Each row was made from one path, in order. Every step used is in the known rows, and no mark comes twice. Write each row's path.
Known rows:
vuram -> ligo: [-0.709  0.208  0.068 -0.079  1.218  0.220  0.108  3.169 -1.001  0.403
  0.444 -1.111 -0.514 -0.316 -0.290 -0.166 -1.525]
vuram -> ligo -> dugev -> kadun: [-0.345  1.271  0.350 -1.799  2.522 -1.307  0.625  4.102 -1.433  0.351
  1.793 -3.330  2.772 -3.379 -0.252 -3.412 -2.443]
dugev -> kadun: [ 0.247  0.865  1.419 -1.110  3.245 -1.203 -0.136  2.121 -0.335  2.643
  1.076 -2.110  0.960  0.190 -2.079  0.469 -0.213]
kebas -> kadun -> dugev -> ligo -> vuram: [ 2.332  0.012  1.071 -2.829  1.183 -0.959 -1.162  0.472 -2.173  1.244
 -0.774  0.050 -1.533  1.457 -2.199  1.802 -0.101]
vuram -> ligo -> rubel -> kadun: [-1.126 -0.321  0.361  3.529  2.043 -0.166 -1.134  0.846  0.375  0.467
  0.476  0.483 -3.463 -1.762 -0.709 -0.254 -0.711]
rubel -> kadun: [ 1.087  0.009  1.320  1.740  0.668 -0.156  0.251 -1.186  1.140  0.831
  0.316 -0.408 -1.607 -1.868 -1.769  1.856  3.035]
rubel -> kadun -> kebas -> ligo -> dugev: [ 0.524  0.492  1.096 -1.836  1.359 -1.491 -0.603 -0.434  2.273 -2.948
 -1.392 -1.134  2.251 -4.351  1.416  1.083  1.598]
ligo -> dugev -> kadun: [ 0.959  0.918  1.636 -1.506  3.400 -1.694  0.203  2.993 -0.412  0.986
  1.626 -4.097  3.142 -3.201 -1.342 -2.605 -0.197]
ligo -> vuram: [ 1.172 -0.445  1.210 -1.903  2.460 -0.015  0.526  1.632 -1.434  1.645
 -0.100 -0.634 -2.301 -0.693 -3.098  3.192  0.682]
kebas -> kadun: [ 0.714  0.579  0.859 -1.451  2.336 -1.771 -0.374  1.844 -0.213  1.063
  0.154 -0.895 -0.763  0.056 -2.390  2.803 -0.466]
kebas -> ligo -> dugev -> kadun -> vuram: [-1.556  1.143  1.900 -5.694  3.712 -1.585  0.187  2.472 -0.035  0.097
  0.902 -3.223  4.356 -3.117 -1.453  2.525  2.316]
rubel -> kadun -> dugev -> ligo: [ 2.081 -0.456  1.698  2.187 -0.939  0.663 -1.009 -2.061  0.421  0.689
 -0.314 -0.298 -1.060  0.200 -0.132 -1.203  3.567]
rubel -> kadun -> vuram -> ligo -> dugev: [-0.703  0.426  1.100 -1.508  0.333 -0.483  1.382  1.685  0.116 -0.105
  1.413 -2.267 -0.916 -4.512 -1.596  2.782  2.313]
kadun -> vuram: [-0.756 -0.338  2.078 -2.767  1.923  0.013  0.294  3.084 -0.082  1.808
  0.474 -2.165 -1.668  0.512 -2.782  5.677  2.041]
dugev -> ligo: [-0.393 -0.758  0.692  0.448  1.270  0.162 -0.448 -0.145 -0.214  0.258
 -0.456 -0.051  0.578  1.698 -0.514 -2.687  1.714]
dugev -> ligo -> vuram: [ 0.178 -0.875  0.549 -1.830  1.901  0.145  0.241 -0.557 -1.460  0.843
 -0.768  0.469 -1.069  0.904 -2.028 -0.420  1.484]
kadun -> vuram -> ligo: [-1.902 -0.013  0.949 -3.303  1.130  0.190  0.681  4.299 -1.036  1.072
  0.721 -1.690 -1.752 -0.115 -1.480  4.646  0.039]

Write each row's path:
[-0.251  1.126  0.967 -6.231  4.121 -1.998 -0.670  1.819 -0.294  0.512
 -1.312 -0.709  1.764 -0.268 -0.870  4.235 -2.194] | dugev -> kadun -> kebas -> ligo -> vuram
[-1.410  0.166  1.123 -3.656  1.421 -0.287  0.918  4.958 -1.200 -0.126
  1.287 -3.449  0.260 -2.624 -1.190  2.050 -0.019] | kadun -> vuram -> ligo -> dugev
[ 2.497 -0.550  1.571  0.432 -0.407  0.727 -0.548 -2.334 -0.633  1.147
 -0.472  0.325 -2.340 -0.683 -1.339  0.607  3.414] | rubel -> kadun -> dugev -> ligo -> vuram
[-0.036  0.309  1.151 -4.098  2.673 -1.440 -1.199  2.684  1.246 -3.176
 -1.844 -2.501  3.711 -2.441  1.965  0.269 -1.147] | kadun -> kebas -> ligo -> dugev
[ 1.676 -0.674  1.800  0.490 -0.032  0.953 -1.732  0.834 -0.750  0.678
 -0.631 -1.066  0.148  2.326  0.266 -2.110  1.513] | kadun -> dugev -> ligo
[-0.088  0.765  2.232 -3.889  3.343 -1.746  0.643  4.031 -0.546  1.570
  1.882 -4.690  2.361 -2.948 -2.535  1.211  0.730] | ligo -> dugev -> kadun -> vuram
[-1.610 -1.477  1.517  1.685  2.239 -0.319 -1.345 -1.413  1.090  0.910
 -0.277  0.928 -2.948  0.494 -1.905  0.735  3.110] | dugev -> ligo -> rubel -> kadun -> vuram
[-0.713 -1.294  0.844  2.602  2.280 -0.821 -2.433 -1.485  1.815 -0.867
 -1.841  1.276 -1.951  0.594  0.476 -2.223 -0.231] | dugev -> ligo -> rubel -> kadun -> kebas
[-1.241 -0.310  1.432  1.759  3.275 -0.478 -1.922 -1.582  1.792 -0.266
 -0.677  1.362 -1.097 -1.756 -0.977  2.330  3.202] | kebas -> ligo -> rubel -> kadun
[-0.989 -0.362  0.220  2.231  2.068 -0.904 -1.763  1.844  0.981 -0.763
 -0.769  0.375 -3.246 -1.317  0.745  0.022 -3.156] | vuram -> ligo -> rubel -> kadun -> kebas
[ 0.238 -0.919  1.666  4.439  2.855 -0.500 -1.667 -0.620  1.588  1.147
  0.061  0.213 -3.695 -1.095 -2.004  0.789  1.471] | ligo -> rubel -> kadun
[-0.228  1.274  0.189 -3.139  2.610 -1.969 -0.075  4.843 -0.852 -0.892
  0.538 -3.588  2.945 -2.873  1.269 -2.932 -4.805] | vuram -> ligo -> dugev -> kadun -> kebas
[-0.847 -0.953  2.222  1.851  2.847 -0.410 -1.276  0.455  1.503  1.830
  0.360 -0.318 -4.642 -0.978 -3.131  4.615  2.547] | ligo -> rubel -> kadun -> vuram
[-1.940  1.095  1.070 -4.129  2.705 -1.084  0.746  4.200 -1.340  2.771
  1.683 -2.344 -0.234  0.108 -2.295  3.819 -1.063] | dugev -> kadun -> vuram -> ligo
[-0.824 -1.308  0.972  4.060  2.101 -0.228 -1.764 -2.392  1.149  0.420
 -0.539  1.437 -2.132  0.324 -0.944 -2.834  2.082] | dugev -> ligo -> rubel -> kadun
[ 0.089  0.368  0.942 -1.849  1.206 -1.060 -0.815 -1.037  2.306 -1.679
 -1.811  0.371  0.465 -1.832  0.894  3.404  1.353] | rubel -> kadun -> kebas -> ligo
[-0.027  0.000  0.849 -5.462  2.986 -0.935 -0.879  1.610  0.219 -1.420
 -2.541  0.091  0.425 -0.469 -0.098  4.832 -1.067] | kadun -> kebas -> ligo -> vuram
